What can hang from each mark:
lupifu: rezu rifum zibi
nukor: fuzoliv mupu
rifum: lupifu mupu
filil: fuzoliv
tobe: rezu
vanurob: rezu
zibi: ribame
mupu: filil nukor rifum
rezu: lupifu tobe

In the rows, 128 means zero.
Known rows, with every way that one mark hangs from another:
filil[fuzoliv]: [133 110  90 108 111 148 121 174 104 129 141 166 139 118 166 129  94 110
 152 185]
nukor[fuzoliv mupu]: [112 104  87 106 106 108 145 170 104 122 138 159 137 105 165 119 109 150
 193 203]
nukor[mupu[filil rifum]]: [112 102  78 118 102  88 126 188  93  98 151 171 143 137 165 119  84 146
 182 221]
rezu[lupifu[rifum[mupu] zibi] tobe]: [140 120 102 104 105 165 132  88 122 132  97 140 175 127 165 119  86 127
 171 124]
rezu[lupifu tobe]: [130 124  97 107 101 132 126 115 129 127 137 173 144 118 165 130  86 109
 142 180]
lupifu[rezu rifum zibi]: [134 103  94  89 124 169 125 158 101 106 118 150 165 126 178 133  83 117
 158 123]
nukor[mupu[filil]]: [109 102  76 100 104 115 128 172  93 102 153 172 136 120 161 126  92 139
 185 218]
vanurob[rezu[lupifu[rifum zibi[ribame]] tobe]]: [119 129 121  95 120 158 131 125 108 114 120 155 178 144 141 122  91 111
 166 137]
nukor[fuzoliv mupu[filil rifum[lupifu[rezu zibi]]]]: [105 101 107 122 122  89 129 187 103  95  89 157 170 144 159 120 110 171
 191 197]
rifum[mupu]: [129 101  78 105 104 143 123 141  93 115 132 158 136 116 169 125  84 119
 173 188]
tobe[rezu[lupifu[rifum[mupu] zibi[ribame]]]]: [118 119 129  85 113 174 127 128  93 113 106 147 184 141 156 114  92 121
 191 120]
rifum[mupu[nukor]]: [125 101  84  95 108 140 123 161  90 107 132 157 132 124 179 115  79 109
 179 202]
nukor[mupu]: [117 103  78  98 103 130 128 170  98 118 147 164 135 107 169 125  90 131
 182 202]
vanurob[rezu[lupifu tobe]]: [130 118 102 106 116 123 122 132 102 115 128 171 139 123 151 137  82 109
 131 180]
vanurob[rezu]: [126 102  88  98 121 123 118 176  69 100 140 170 129 125 154 138  80 109
 143 194]
lupifu[rezu rifum zibi[ribame]]: [117 112 104  87 121 181 130 159 112 103 132 154 176 135 169 123  92 110
 182 130]
mupu[rifum]: [129 107  84 117 104 105 119 175  96 107 147 171 141 137 172 125  76 116
 152 199]
rezu[lupifu[rifum zibi]]: [133 121  99  87 112 148 123 136 110 115 115 162 166 129 164 128  86 119
 157 129]
rifum[lupifu[rezu zibi[ribame]] mupu[filil]]: [102 108 106 100 119 162 113 145 103  90 100 162 173 146 151 121 102 125
 199 185]
rifum[lupifu mupu[filil]]: [119 103  86 109 106 129 115 144  87  99 105 178 141 134 153 128  92 128
 166 219]
lupifu[rezu[tobe]]: [131 106  92 109 114 153 128 136 120 119 139 162 143 115 178 134  83 107
 144 174]
nukor[fuzoliv mupu[filil rifum[lupifu]]]: [104 105  96 128 106  68 134 188  98 101 108 177 147 141 153 116 108 167
 184 239]

Rows:
[110 103 105 139 113  88 141 166 122 108  98 167 158 137 162 119 107 165
 172 218]  nukor[fuzoliv mupu[filil rifum[lupifu[rezu[tobe]]]]]
[114 128 110 103 104 162 136  91 128 114 117 152 186 147 148 110  97 128
 198 147]  rezu[lupifu[rifum[mupu[filil]] zibi[ribame]] tobe]
[137 120 111  97 124 146 127 124  98 115 105 151 167 134 150 132  82 117
 142 130]  vanurob[rezu[lupifu[rifum zibi] tobe]]
[119  97 104  94 130 140 146 161  97  89  96 137 165 142 177 111  99 143
 196 147]  lupifu[rezu rifum[mupu[filil nukor[fuzoliv]]] zibi]
[130 105 106 112 118 172 117 112 110 122  79 143 170 125 167 128  93 122
 168 164]  rifum[lupifu[rezu[tobe] zibi] mupu]
[116 109 102 124 114 112 112 197  94 114 100 160 172 150 150 117 104 154
 186 209]  nukor[mupu[filil[fuzoliv] rifum[lupifu[zibi]]]]
[109 108  96  97 115  93 141 180  96  92 145 174 130 136 167 116 100 125
 175 224]  mupu[filil nukor[fuzoliv]]
[135 112 115  88 113 144 127 152  91 111 119 174 151 127 167 134  80 113
 131 138]  tobe[rezu[lupifu[rifum]]]
[128 122 111 100 122 130 118 124  97 116 117 154 159 131 148 134  85 113
 147 159]  vanurob[rezu[lupifu[zibi] tobe]]
[123 102 110 102 131 164 109 178  96 102  76 150 165 145 166 119 100 124
 178 182]  rifum[lupifu[rezu zibi] mupu[filil[fuzoliv] nukor]]
[130 112 116 135 124 136 112 162 117 115  90 157 180 157 159 126  97 129
 147 180]  mupu[filil[fuzoliv] rifum[lupifu[rezu[tobe] zibi]]]
[129 109 101 102 119 159 124 129 114 119 129 145 163 123 175 130  87 112
 159 154]  lupifu[rezu[tobe] zibi]
[106 119 118 122 116 132 117 148 120  95 113 167 184 166 153 118  95 121
 174 197]  mupu[filil rifum[lupifu[rezu[tobe] zibi[ribame]]]]
[140 103 102 116 123 186 134 128 115 124  97 131 181 136 168 121  96 134
 172 123]  lupifu[rezu[tobe] rifum[mupu[filil[fuzoliv]]] zibi]
[120  99  96 130 118 120 115 211 109 108 100 173 157 139 163 126  98 150
 161 207]  nukor[mupu[filil[fuzoliv] rifum[lupifu[rezu]]]]
[123 123 116 102 117 168 132 107 106 117 102 141 181 141 143 116  90 121
 184 131]  vanurob[rezu[lupifu[rifum[mupu] zibi[ribame]] tobe]]
[116 106  88 108 110  88 120 196  90  83 152 177 137 156 174 115  74 114
 161 227]  mupu[filil nukor rifum]
[104 114 115 121 112 145 122 157 127 117 106 151 187 143 161 111  99 137
 199 189]  nukor[mupu[rifum[lupifu[rezu[tobe] zibi[ribame]]]]]
[121 117 110  98 118 188 137 129 127 116 132 146 182 135 168 120  92 109
 179 132]  lupifu[rezu[tobe] rifum zibi[ribame]]
[105 112 102  84 113 159 133 155  93  89 130 149 171 156 161 101  90 117
 217 175]  lupifu[rifum[mupu[filil nukor]] zibi[ribame]]
[133 116 125  81 119 151 123 145  86 111 109 157 171 135 164 130  84 117
 148 119]  tobe[rezu[lupifu[rifum zibi]]]
[111 136 115  98 104 152 126 108 136 126 141 161 174 134 152 117  99 106
 183 167]  rezu[lupifu[zibi[ribame]] tobe]
[ 91 122 124 109 117  87 129 191 101  85 114 171 171 175 150 100 110 131
 204 232]  mupu[filil nukor[fuzoliv] rifum[lupifu[zibi[ribame]]]]
[125  98 101 109 126 158 114 186 102 101  87 167 146 138 169 122  96 119
 162 203]  rifum[lupifu[rezu] mupu[filil[fuzoliv] nukor]]
[139 117 102 103 118 139 131 131 103 115 115 168 148 127 153 135  78 113
 125 149]  vanurob[rezu[lupifu[rifum] tobe]]
[115 110 105 105 116 183 138 114 119 104 120 140 185 145 161 113  95 127
 198 140]  lupifu[rezu[tobe] rifum[mupu[filil]] zibi[ribame]]
[123 104  99 108 115 143 115 179  92 108  97 171 142 141 161 116  97 119
 170 224]  rifum[lupifu mupu[filil[fuzoliv] nukor]]
